Each row was made from one small tree. The marks that hang from a mark follow it in brackets, in the order of their numbers. Every link used is in the known rows. Write each row's tree.
Known rows:
K_295(K_416(K_75 K_505(K_261 K_347(K_249)))): [ 40.3  28.0  -1.4  17.3   1.1 -18.8  42.6  -6.5 -16.8   8.2  16.6   9.8
 -41.9  -5.0   2.0  15.1 -22.1  -4.5  -6.8  10.6 -24.0 -10.9  14.0]
K_295(K_416(K_505)): [ 30.4  17.6  -1.1   0.5 -16.9 -27.6  30.0 -11.5 -15.3  14.2  26.3  -8.8
 -31.3   0.7   5.0  25.1  -3.2 -10.1  14.8  14.9  -7.9  11.9  30.1]
K_505(K_261 K_347 K_416): [ 39.8   9.6  11.9   5.5 -16.9  -3.1  36.9  -1.4 -19.4   8.6  26.8   4.1
 -31.7 -17.6 -13.6  -4.1 -18.7   2.8  -7.4  26.2 -14.0 -15.2 -20.5]
K_249(K_416(K_75)): [ 29.5  20.0  -1.7   2.4   1.9 -18.9  13.8 -20.2 -15.6  31.1  22.5  11.6
 -20.4   0.6   8.3  24.6 -11.7   3.5   3.4  18.9  -2.7   9.6  23.3]
K_261(K_505(K_416(K_75 K_295))): [ 21.5   9.9  26.4  -4.6  -6.2 -20.7  17.2 -12.5  -9.7   7.2  34.3  13.8
 -19.6 -15.1   8.1  18.9  12.5  -3.5   4.2   7.0  -8.3  18.8   9.5]
K_295(K_416(K_51 K_75 K_249 K_505(K_261))): [ 52.7  27.2   9.9  15.7   0.3 -36.9  27.2 -15.3  -3.6  30.3  16.4   7.2
 -40.7  18.0   4.2  36.3 -22.3 -17.5   5.2  12.0 -27.2  -3.1  31.8]
K_249(K_416(K_75 K_295 K_505(K_347))): [ 36.6  16.0   4.6   1.3   6.8 -23.8  20.3 -15.6 -22.7  20.0  39.0  11.6
 -36.1  -4.2  17.4  33.1 -21.5 -17.0  -4.3   6.2  -1.3  15.7  28.3]
K_547(K_416(K_249) K_767): [  7.4   8.7  20.4  -3.7  -1.8 -48.4  12.8 -19.3 -12.4  -3.0   8.9  -1.7
 -15.9 -10.1 -10.6  11.6   7.7  -9.7  13.2  24.1 -22.3   6.6  16.3]
K_347(K_249(K_416)): [ 21.6  23.3  -5.4   5.8   5.9 -30.7  17.4 -16.1 -19.4   7.9  24.7  10.2
 -31.2   3.8   3.9  11.6 -10.9   6.1  14.1  27.9  -9.1   9.2  15.3]
K_249(K_416): [ 27.6  15.5  -3.8  -2.1  -6.1 -22.8  13.1 -17.5 -18.7  24.2  28.6   2.2
 -21.8   1.6   3.4  17.8  -9.5   1.7  14.7  24.6  -0.4  12.1  21.2]
K_295(K_416(K_51 K_505(K_261))): [ 46.1  17.1   3.8   8.3 -15.6 -27.9  29.5 -16.0  -9.9  24.9  26.2  -6.1
 -39.7  10.2   0.2  24.7 -14.1 -18.7  15.2  15.7 -16.2   0.5  22.0]
K_416(K_51 K_75 K_249 K_295 K_505(K_261)): [ 51.9  14.8  35.0   3.1  13.5 -44.3  16.4 -17.6   0.5  27.9  33.9  14.6
 -47.9  21.8   8.6  39.8 -17.9 -19.5  -5.6   0.9 -22.5   5.2  21.9]
K_295(K_416(K_249)): [ 33.6  23.6   2.4   2.1 -12.8 -37.1  22.1  -6.3 -11.7  13.6  19.4  -6.6
 -27.8   7.4   3.5  19.8  -6.5  -3.2  17.8  27.8 -14.2   5.7  25.3]
K_249(K_416(K_51)): [ 37.5  16.4  -2.7   4.7  -5.2 -27.9   7.5 -23.1 -16.4  29.9  31.0   1.9
 -29.0   9.8   5.2  25.4 -10.5  -8.8  19.5  25.8  -3.7  12.5  21.6]
K_295(K_416(K_249 K_505)): [ 33.5  22.8   3.1   2.5  -8.6 -41.0  27.9  -9.9 -11.8  10.7  23.5  -5.3
 -33.7   9.2   5.4  30.9  -9.7 -10.9  16.0  16.7 -17.7  11.8  36.1]
K_547(K_416(K_295)): [ 14.5   3.1  20.4 -10.0  -2.8 -32.5  17.2 -18.5 -18.7   8.9  34.2  -7.0
 -22.1 -13.6   6.2  13.0   9.6  -9.7   7.5  22.3   3.9  19.2  11.7]
K_249(K_416(K_51 K_75 K_295)): [ 38.6  16.6   9.3   4.0   2.9 -31.5   3.9 -22.9 -14.1  34.8  35.7  10.3
 -33.7  10.0  18.7  33.2 -13.6 -17.3   8.0  18.3   1.7  17.0  25.0]
K_249(K_416(K_75 K_295)): [ 29.0  16.3   8.2  -3.6   1.9 -26.6   9.8 -17.4 -16.9  29.1  33.9  10.1
 -26.4   2.4  17.0  25.3 -12.0  -7.0   3.5  16.6   4.9  15.9  23.4]
K_261(K_505(K_416)): [ 19.8   9.5  14.6  -3.8 -14.0 -17.0  21.4 -13.7 -11.4   3.0  30.2   5.5
 -15.5 -15.2  -4.3  11.9  14.4   3.8  14.3  14.0 -13.9  14.6   6.3]
K_293(K_505): [ 27.4  -2.5   3.4   1.1  -5.5 -22.1  24.3 -13.9 -18.2  17.7  42.7  -4.3
 -15.1  -4.5  -2.1  13.4  14.8   7.0   4.8  17.6 -15.6  11.8  12.4]
K_249(K_416(K_75 K_295 K_505(K_261))): [ 35.7  13.7  11.9  -2.4   6.1 -25.3  20.7 -18.8 -14.7  32.3  35.6  14.5
 -33.1   6.2  11.5  28.3 -25.1 -12.4  -0.5   4.8  -2.2  10.3  26.4]
K_295(K_416): [ 29.4  17.6  -1.4   0.2 -21.4 -24.9  24.1  -9.0 -15.4  15.3  22.7 -10.4
 -25.9  -1.1   4.4  14.5  -0.3  -1.7  15.3  26.3  -4.8   7.1  18.1]
K_347(K_249 K_505(K_261 K_416)): [ 12.8  17.7   0.8  14.7  -4.4 -22.9  33.7 -13.5  -9.1   2.2  26.4  24.0
 -40.9  -3.8 -19.4  -9.2  -7.1  -0.2   0.0  16.5 -23.4 -17.2 -18.3]
K_505(K_261 K_347(K_249) K_416(K_75 K_295)): [ 34.7  18.1  21.3  13.4   1.4 -13.8  36.3  -0.3 -18.9   0.7  28.2  19.5
 -44.2 -15.9   0.7  -1.1 -23.5  -1.7 -18.0  20.7 -16.1 -12.4 -20.7]

Which tree is each row?
[ 34.3   0.1  13.1   7.8  -6.0 -26.2  30.2  -0.4 -25.0   2.0  50.5  -0.6
 -28.3 -13.7   1.6  11.9  -4.1 -10.9  -0.5  24.6 -18.7  12.0   3.4]	K_293(K_505(K_347 K_416(K_249 K_295)))
[ 43.8   6.1  10.9  18.8   2.6 -11.9  39.4  -3.2 -18.3  17.5  33.1  12.6
 -23.2 -14.2 -10.7   7.1 -16.4   2.8 -14.8  20.8 -32.4 -11.1  -3.4]	K_293(K_505(K_261 K_347 K_416(K_75 K_249)))
[ 28.2   8.3  23.8  -7.6   4.1 -31.6  20.2 -15.9 -10.0  17.8  37.6   7.1
 -36.2   2.1  15.2  35.4   0.9  -9.1  -8.8  -2.0  -3.9  18.6  21.5]	K_416(K_75 K_295 K_505)
[ 45.7  14.3  14.4   4.9   7.6 -29.7  14.6 -24.2 -11.8  37.8  36.9  14.3
 -40.5  13.2  13.7  36.4 -26.3 -22.3   3.7   6.6  -6.1  10.6  27.9]	K_249(K_416(K_51 K_75 K_295 K_505(K_261)))
[ 37.8  17.5  30.3   7.2  -2.3 -37.4  13.4 -11.1  -5.7  19.5  30.4  11.0
 -39.2   5.8  11.3  31.7 -10.0 -18.4   0.2  22.5 -12.0  13.2   9.1]	K_505(K_416(K_51 K_75 K_249 K_295))
[ 46.1  15.4  34.5   8.0  -1.5 -31.0  19.4  -9.9  -3.6  26.7  28.3  14.8
 -41.1   8.9   2.0  21.1 -21.1 -15.7  -4.0  21.1 -17.2  -2.6  -1.3]	K_505(K_261 K_416(K_51 K_75 K_249 K_295))
[ 40.8  16.6  16.6   9.7  -6.7 -25.2  18.6 -12.0 -12.2  -2.2  30.3   8.9
 -28.4  -9.6  -5.2  19.4   1.3  -8.2  12.7  17.9 -27.6   6.7   5.5]	K_261(K_505(K_347 K_416(K_51 K_249)))
[ 21.0  13.6   6.3  10.7  -9.8 -13.1  30.0 -16.5  -4.8  23.2  25.9  23.2
 -29.4  -7.1 -16.6   1.8  -6.7  -1.7 -10.7   8.0 -16.7 -17.4 -12.2]	K_347(K_505(K_261 K_416(K_75)))
[ 22.9  15.7   4.0  16.8  -9.7 -22.6  18.8 -23.1  -4.9  22.5  28.7  19.0
 -33.8  -2.7  -7.8  18.4   4.1 -14.6  -4.0   9.6 -15.7  -2.6  -1.4]	K_347(K_505(K_416(K_51 K_75)))
[ 35.8  18.5   8.0   8.1  10.6 -38.9  18.6 -19.9 -16.1  14.4  37.2  14.2
 -50.0  15.2   8.4  22.6 -23.6 -18.2  14.4  16.8 -12.3  10.7  19.8]	K_347(K_249(K_416(K_51 K_295 K_505(K_261))))
[ 32.6   4.3   2.3  19.7  -2.3  -9.4  44.7  -2.5 -25.5   1.0  37.7   9.3
 -29.9 -18.7 -13.1  -8.4 -10.5   5.5  -6.1  26.7 -29.7  -9.3 -14.7]	K_293(K_505(K_261 K_347(K_249) K_416))
[ 19.5  15.1  25.2   9.5   6.7 -49.4   5.6 -27.1  -6.5  10.0   4.6   7.9
 -21.7  -3.9  -4.5  25.8   5.1 -17.8   5.6  19.8 -27.9   4.8  20.2]	K_547(K_416(K_51 K_75 K_249) K_767)
[ 45.5  19.0   4.4  12.5   6.1 -24.6  21.7 -11.0 -22.5   9.4  35.0  12.0
 -48.4   3.6   2.0   3.6 -29.3  -9.9   4.5  25.5 -14.4  -8.8  -2.2]	K_505(K_261 K_347(K_249(K_416(K_51 K_295))))
[ 43.7  15.0  17.0   3.3   2.8 -46.0  15.1 -20.0  -4.5  16.7  30.6   2.5
 -41.4  19.1   1.1  40.7  -5.2 -13.7  10.5  12.0 -24.2  13.5  26.7]	K_416(K_51 K_249 K_505)
[ 45.7  20.2  19.8   9.3  13.2 -42.4  14.8 -22.4  -1.1  23.5  24.3  11.5
 -39.3  17.1   6.3  48.2  -7.3 -10.9  -2.7   4.7 -26.3  11.1  29.8]	K_416(K_51 K_75 K_249 K_505)
[  5.6   8.2  19.1   0.2  -1.7 -32.9  15.0 -23.3 -12.5   6.8   6.4   4.3
 -10.7 -19.8  -6.3  13.1  12.2  -5.7   0.3  15.5 -15.2   5.0  12.7]	K_547(K_416(K_75) K_767)
[ 35.4  15.5  -7.0   2.5  -1.4 -20.7  24.1 -16.3 -24.6  14.8  34.1   4.0
 -31.7  -5.2   3.2  24.9 -18.6  -7.9   7.1  15.3  -6.3  10.9  24.8]	K_249(K_416(K_505(K_347)))
[ 58.0  23.0   3.9  14.7  -7.3 -33.5  31.5  -9.9 -12.7  15.6  24.6  -2.8
 -46.6  10.6  -1.6  25.8 -25.5 -20.8  10.0  18.7 -28.0  -7.3  22.9]	K_295(K_416(K_51 K_249 K_505(K_261 K_347)))
[ 22.4  13.5  16.9   0.9  -6.8 -14.6  20.4 -15.1  -8.4   9.6  24.5  14.5
 -13.8 -16.4  -0.5  17.9  13.0   5.9   4.2   8.9 -15.4  12.6   8.6]	K_261(K_505(K_416(K_75)))
[ 22.0  15.2   8.0   7.6 -10.3 -27.5  28.0 -13.3  -4.3  14.7  28.1  18.2
 -33.0   2.6 -21.3   1.4 -10.5  -5.1   0.9  14.8 -23.3 -16.3  -7.4]	K_347(K_505(K_261 K_416(K_249)))
[ 40.6   1.6   7.1  17.3  -5.0  -1.3  42.1  -5.5 -21.7  19.0  35.3   9.8
 -20.2 -21.6  -9.4   2.0 -10.1   3.5 -16.5  18.7 -24.2 -10.3  -9.8]	K_293(K_505(K_261 K_347 K_416(K_75)))
[ 34.7   2.1  23.3   8.2   1.3 -25.1  32.5  -6.0 -12.1  23.9  40.7  11.7
 -23.4  -3.0   0.0  13.1 -10.3  -4.7  -7.1  17.9 -22.3   2.4   4.8]	K_293(K_505(K_261 K_416(K_75 K_249 K_295)))
[ 37.1  12.9   7.5  -1.2  -4.7 -34.5   3.9 -20.9 -17.4  26.9  41.0   1.0
 -36.0  12.3  14.3  26.2 -10.7 -19.0  19.7  24.1   5.0  19.2  22.7]	K_249(K_416(K_51 K_295))
[ 48.3  10.3  21.7   5.3   5.0 -29.2  18.1 -16.5 -13.8  15.7  42.5   6.7
 -48.0   1.5  15.1  39.8  -5.9 -22.6 -11.4   0.5 -11.4  11.8  15.9]	K_416(K_51 K_75 K_295 K_505(K_347))
[ 27.3  11.9  15.6   8.9   5.3 -27.1  15.4 -28.2 -11.2  24.4  17.8   3.8
 -21.5 -10.0   3.5  26.2   7.2  -7.0  -0.2  20.0  -9.2  10.6  14.2]	K_547(K_416(K_51 K_75))
[ 28.0  10.8  10.5   1.9 -13.3 -10.2  25.7  -8.9 -18.0  -5.4  31.8   6.1
 -20.3 -25.1  -6.4   7.4   8.1   2.6   7.6  14.4 -16.9   6.4  -1.3]	K_261(K_505(K_347 K_416))
[ 39.6  15.6  21.9   5.5  14.8 -23.6  34.1  -8.0 -16.1   3.7  34.0  17.8
 -49.5  -2.5   6.3  16.8 -18.4  -6.1 -19.2  -0.5 -18.9  -4.3   2.5]	K_416(K_75 K_295 K_505(K_261 K_347(K_249)))
[ 39.5  10.9  26.0   0.4   0.6 -31.6   6.0 -18.6  -7.4  25.7  35.8   5.4
 -36.7   8.7  15.4  31.8   4.3 -12.7  -3.1  12.3  -4.2  12.7  10.5]	K_416(K_51 K_75 K_295)
